Each row was made from one walk, in order. Every step used is in the known rows, and no mark comes twice. Write each row's walk.
Known rows:
femilo, saser, guvok, mopobu: [-0.14  2.38 -0.09  3.23 -2.77  2.06  4.11 -1.41  1.63 -0.73 -4.19 -1.19
 -2.66 -2.74  4.00  1.09 -0.10  1.13  0.80 -1.11]
guvok, mopobu, bogol: [ 2.70  1.61  2.14  0.57  0.59  1.37 -2.19 -3.10  1.04  1.99 -1.76  1.98
 -1.58 -2.64  2.85  3.60  1.05  0.61  1.75  0.17]
gekob, guvok, saser, femilo, mopobu: [ 2.00 -0.52  1.72  7.59 -3.03  2.66  3.47  1.59  2.07 -5.02 -1.92 -1.20
 -1.15  0.25  2.87  0.05 -2.68  0.14  1.21 -5.60]
gekob, femilo, mopobu, guvok, saser: [ 0.37  0.41 -0.12  5.56 -0.44  4.23  1.02  1.14  2.71 -1.16 -1.80 -3.12
 -3.19  0.02  3.21  1.55 -0.59  1.54  1.57 -1.44]
bogol, mopobu, guvok, gekob, femilo, saser: [-2.13 -3.30 -0.40  0.18 -0.25  7.84  4.61  2.75  6.17  3.73 -2.60  0.16
 -4.23 -1.78  6.19 -0.99 -0.72  0.12  2.43  1.65]
mopobu, guvok, saser, femilo: [ 0.54 -1.47 -1.13  4.19  0.89  4.45  0.46 -1.66  3.20  0.83 -2.59 -1.50
  0.74  3.62  2.43 -0.93 -2.52 -1.57  0.37 -1.89]
gekob, femilo, mopobu: [ 1.40 -0.72 -0.39  3.25 -2.09  1.62  1.80  2.73  1.49 -2.55 -0.79 -1.29
 -2.94 -1.90  3.36  0.27 -1.00  1.84  3.13 -1.71]
saser, guvok: [ 1.09  0.10 -0.54  1.96 -1.77  0.50  1.14 -0.68  0.67 -0.22 -2.12 -1.09
 -1.46  0.33  4.40 -0.41 -2.62  1.90  0.64  0.31]
guvok, saser, femilo, mopobu, bogol: [ 6.03 -0.23  1.03  5.09 -3.65  3.31 -0.86  0.98 -0.67  0.19 -2.05  0.98
 -0.29  0.71  1.73  1.41 -0.51 -0.48  2.18 -4.67]
saser, guvok, gekob: [ 0.21 -0.33  0.23  0.24 -1.06  2.10  2.05  0.24  1.75  0.29 -3.00 -0.63
 -1.62  1.31  7.44 -1.44 -1.72  1.47 -0.10  1.53]
gekob, guvok, mopobu, bogol, zimam: [ 4.14  1.82  2.25  2.78  0.63  0.64 -0.66 -1.39  4.13 -0.11 -1.64  1.87
 -5.51 -3.42  3.79  6.43  0.88  2.69  0.98  2.74]
femilo, gekob, guvok: [-0.55 -0.17 -1.25  3.86  0.61 -1.30  4.21  1.38  2.88 -2.75 -1.52 -2.58
 -1.42 -0.67  0.42 -0.48 -1.32  2.69 -0.64 -1.22]
mopobu, guvok: [ 0.37  0.05 -1.02  0.30  2.22  2.76 -0.11 -2.11  1.88  1.27 -1.02 -1.15
 -1.60  0.13  1.92  0.30 -2.37  0.47 -0.25  0.89]
mopobu, guvok, saser: [-0.05  0.60 -0.82  3.05  1.72  2.37  0.48 -3.22  2.61  1.02 -2.44 -2.27
 -0.77  1.90  1.55  0.81 -0.71 -0.37 -1.22 -0.90]
guvok, gekob, femilo: [-0.91 -3.00 -0.60  0.86 -0.03  2.20  2.81  1.30  4.91  0.21 -2.19 -0.74
 -1.87  1.43  6.28 -1.46 -0.30  0.55  2.49  1.99]
femilo, gekob: [ 0.36 -0.45 -3.23  1.19  0.90 -1.79  2.47  0.74  1.25 -0.91 -1.42 -2.36
  0.22  0.35 -0.11 -1.70  0.19  1.12 -1.53 -1.06]
saser, femilo, mopobu: [ 3.22 -1.09 -0.29  2.53 -2.13  2.75  1.26  2.17 -0.52 -3.06 -0.97  0.15
 -0.39 -0.56  2.44 -1.56 -2.44 -0.36  1.73 -3.81]
bogol, resabe: [ 0.27 -2.86 -1.45  0.45 -0.72 -1.59  2.19 -1.25  1.08  1.30  0.03 -0.31
  2.56 -1.10  1.72 -1.37  0.87 -0.20  2.13 -0.33]
guvok, saser, femilo: [ 1.66 -2.11 -1.18  4.40 -1.41  1.14  1.79 -1.52  2.65 -1.06 -2.44 -0.62
  1.90  3.61  2.07 -1.76 -1.17 -2.09  1.03 -3.59]
guvok, saser, femilo, gekob: [ 0.54 -2.00 -3.37  5.09 -0.72 -0.04  2.94  1.15  2.24 -1.37 -2.88 -2.57
  2.36  3.90 -0.12 -2.81  0.10 -1.04 -0.94 -4.07]
guvok, saser, femilo, mopobu: [ 2.82 -0.64 -0.06  5.02 -2.67  2.34  1.63  0.96  0.19 -3.29 -1.80 -0.96
  0.50  1.14  2.01 -1.14 -0.88 -1.46  0.70 -5.61]

Which walk is each row?
[ 0.24 -1.83 -3.02  4.05 -2.93  1.33  5.74  1.07  4.79  0.41 -3.01 -1.92
 -2.43 -0.45  1.55 -0.40 -0.21  0.51  3.55 -0.77]
gekob, femilo, saser
[ 1.47  0.67 -2.06  3.18 -3.86  1.10  4.97 -0.15  1.33  0.40 -3.75 -1.96
 -2.35 -0.51  2.53 -0.39 -1.70  1.24  0.91 -1.13]
femilo, saser, guvok
[ 3.02  2.27  2.75  1.85 -1.52  2.31 -2.31 -2.09  0.21  1.71 -2.46  1.46
 -2.66 -2.30  5.86  4.07 -0.50  2.61  1.77  0.99]
saser, guvok, mopobu, bogol
[ 0.59 -0.53  1.00  2.87 -3.30  4.05  2.69  4.73  1.66 -2.09 -2.52 -1.49
 -4.25 -0.54  9.05 -0.46 -1.96  3.38  2.36  0.86]
saser, guvok, gekob, femilo, mopobu
[-2.11  1.52  0.80  3.71  1.68 -0.61  3.43 -0.16  3.15 -3.89 -1.79 -1.87
 -1.85 -2.72  1.75  0.96  0.09  2.50 -1.20 -1.22]
femilo, gekob, guvok, mopobu
[ 0.69  1.41  0.74 -0.64  2.06  5.22  0.82  1.11  0.58 -0.43 -1.57 -1.06
 -3.12 -1.48  5.06 -0.47 -1.25  1.16 -1.31  0.27]
femilo, mopobu, guvok, gekob
[-0.83 -2.31 -2.20  2.25 -2.15  2.74  6.79  1.84  5.74  0.88 -3.85 -1.38
 -2.52  0.37  4.60 -1.52  0.55  0.02  2.56  0.41]
guvok, gekob, femilo, saser
[-1.10  1.17  2.91  3.28  0.93  0.64  2.18 -2.68  3.77 -3.43 -1.43 -0.16
 -2.41 -3.05  3.76  1.96 -1.01  1.30  1.20 -1.02]
gekob, guvok, mopobu
[ 2.33 -0.47 -0.11  2.54  0.01  5.77 -0.03  1.74 -0.08 -1.55 -0.73 -0.59
 -1.46 -0.52  2.60 -0.65 -3.85  0.52  0.99 -2.07]
saser, femilo, mopobu, guvok
[ 0.22 -2.43 -1.46  5.14 -0.43  0.83  4.29  2.82  3.39 -3.20 -1.54 -1.74
 -0.04  1.17  1.11 -2.00 -3.29  1.35  0.36 -2.28]
saser, femilo, gekob, guvok
[-1.39 -0.60  0.40  5.11  0.63  1.57  3.46  1.25  3.81 -4.49 -1.89 -1.03
 -0.68 -1.11  2.43 -0.64 -1.79  1.49  0.09 -2.39]
saser, femilo, gekob, guvok, mopobu
[ 0.33 -1.35  0.44  1.64 -1.10  3.11  2.83  3.61  2.58 -2.07 -1.81 -0.83
 -3.25 -1.08  6.44 -0.91 -0.24  1.57  2.21 -0.04]
guvok, gekob, femilo, mopobu
[ 6.61 -0.05 -1.46  0.57 -0.13 -0.54 -1.41 -0.50  2.11  3.10 -1.44  1.23
 -3.61 -0.09  1.68  3.65  0.89  1.12  0.60  2.90]
mopobu, bogol, zimam
[ 0.81 -2.41 -3.51  2.52 -0.10  0.39  2.51  2.31  1.61 -1.21 -1.66 -1.43
  1.41  1.98  0.29 -3.17 -1.83  0.01 -0.18 -2.16]
saser, femilo, gekob
[ 1.32  2.34  0.01  3.69  0.45  3.31  0.36 -1.01  0.25 -1.03 -1.85 -2.66
 -2.02 -0.47  1.63  1.29 -0.15  0.48 -1.26 -2.88]
femilo, mopobu, guvok, saser
[-1.74 -1.72 -2.16  2.31  0.00  5.88  5.38  1.68  6.28  2.50 -4.00 -2.10
 -3.76  0.72  4.87 -0.84 -0.81  0.67  1.88  2.15]
mopobu, guvok, gekob, femilo, saser
[ 8.19  0.02 -0.55  4.82 -3.03  2.17 -1.32  1.97  0.65  0.33 -2.08  0.83
 -2.71  0.98  2.10  3.16  0.74 -0.12  0.89 -1.80]
guvok, saser, femilo, mopobu, bogol, zimam
[ 1.67 -0.11  1.62  4.96 -0.31  2.62  0.77  1.52  2.83 -1.12 -2.16  0.91
 -1.34 -1.71  2.19  2.03 -1.10  2.20  1.47 -1.33]
saser, femilo, gekob, guvok, mopobu, bogol
[ 5.69  1.44  0.96  1.51 -1.81  1.56 -1.37  0.69 -1.61  0.71 -0.81  1.18
 -2.45 -2.96  1.80  2.75 -0.41  1.75  1.81 -1.73]
femilo, mopobu, bogol
[ 5.14 -2.22  0.44  5.07 -4.55  2.41  0.03  1.39 -1.02  1.76 -0.94  1.29
  2.64 -0.31  1.95  0.70  1.17 -0.79  3.68 -4.15]
guvok, saser, femilo, mopobu, bogol, resabe
[ 0.70 -2.09  0.83  7.08 -1.82  1.75  3.45 -0.74  4.72 -2.77 -2.45 -0.99
  0.24  2.62  2.79 -0.50 -2.80 -0.80  1.70 -3.42]
gekob, guvok, saser, femilo
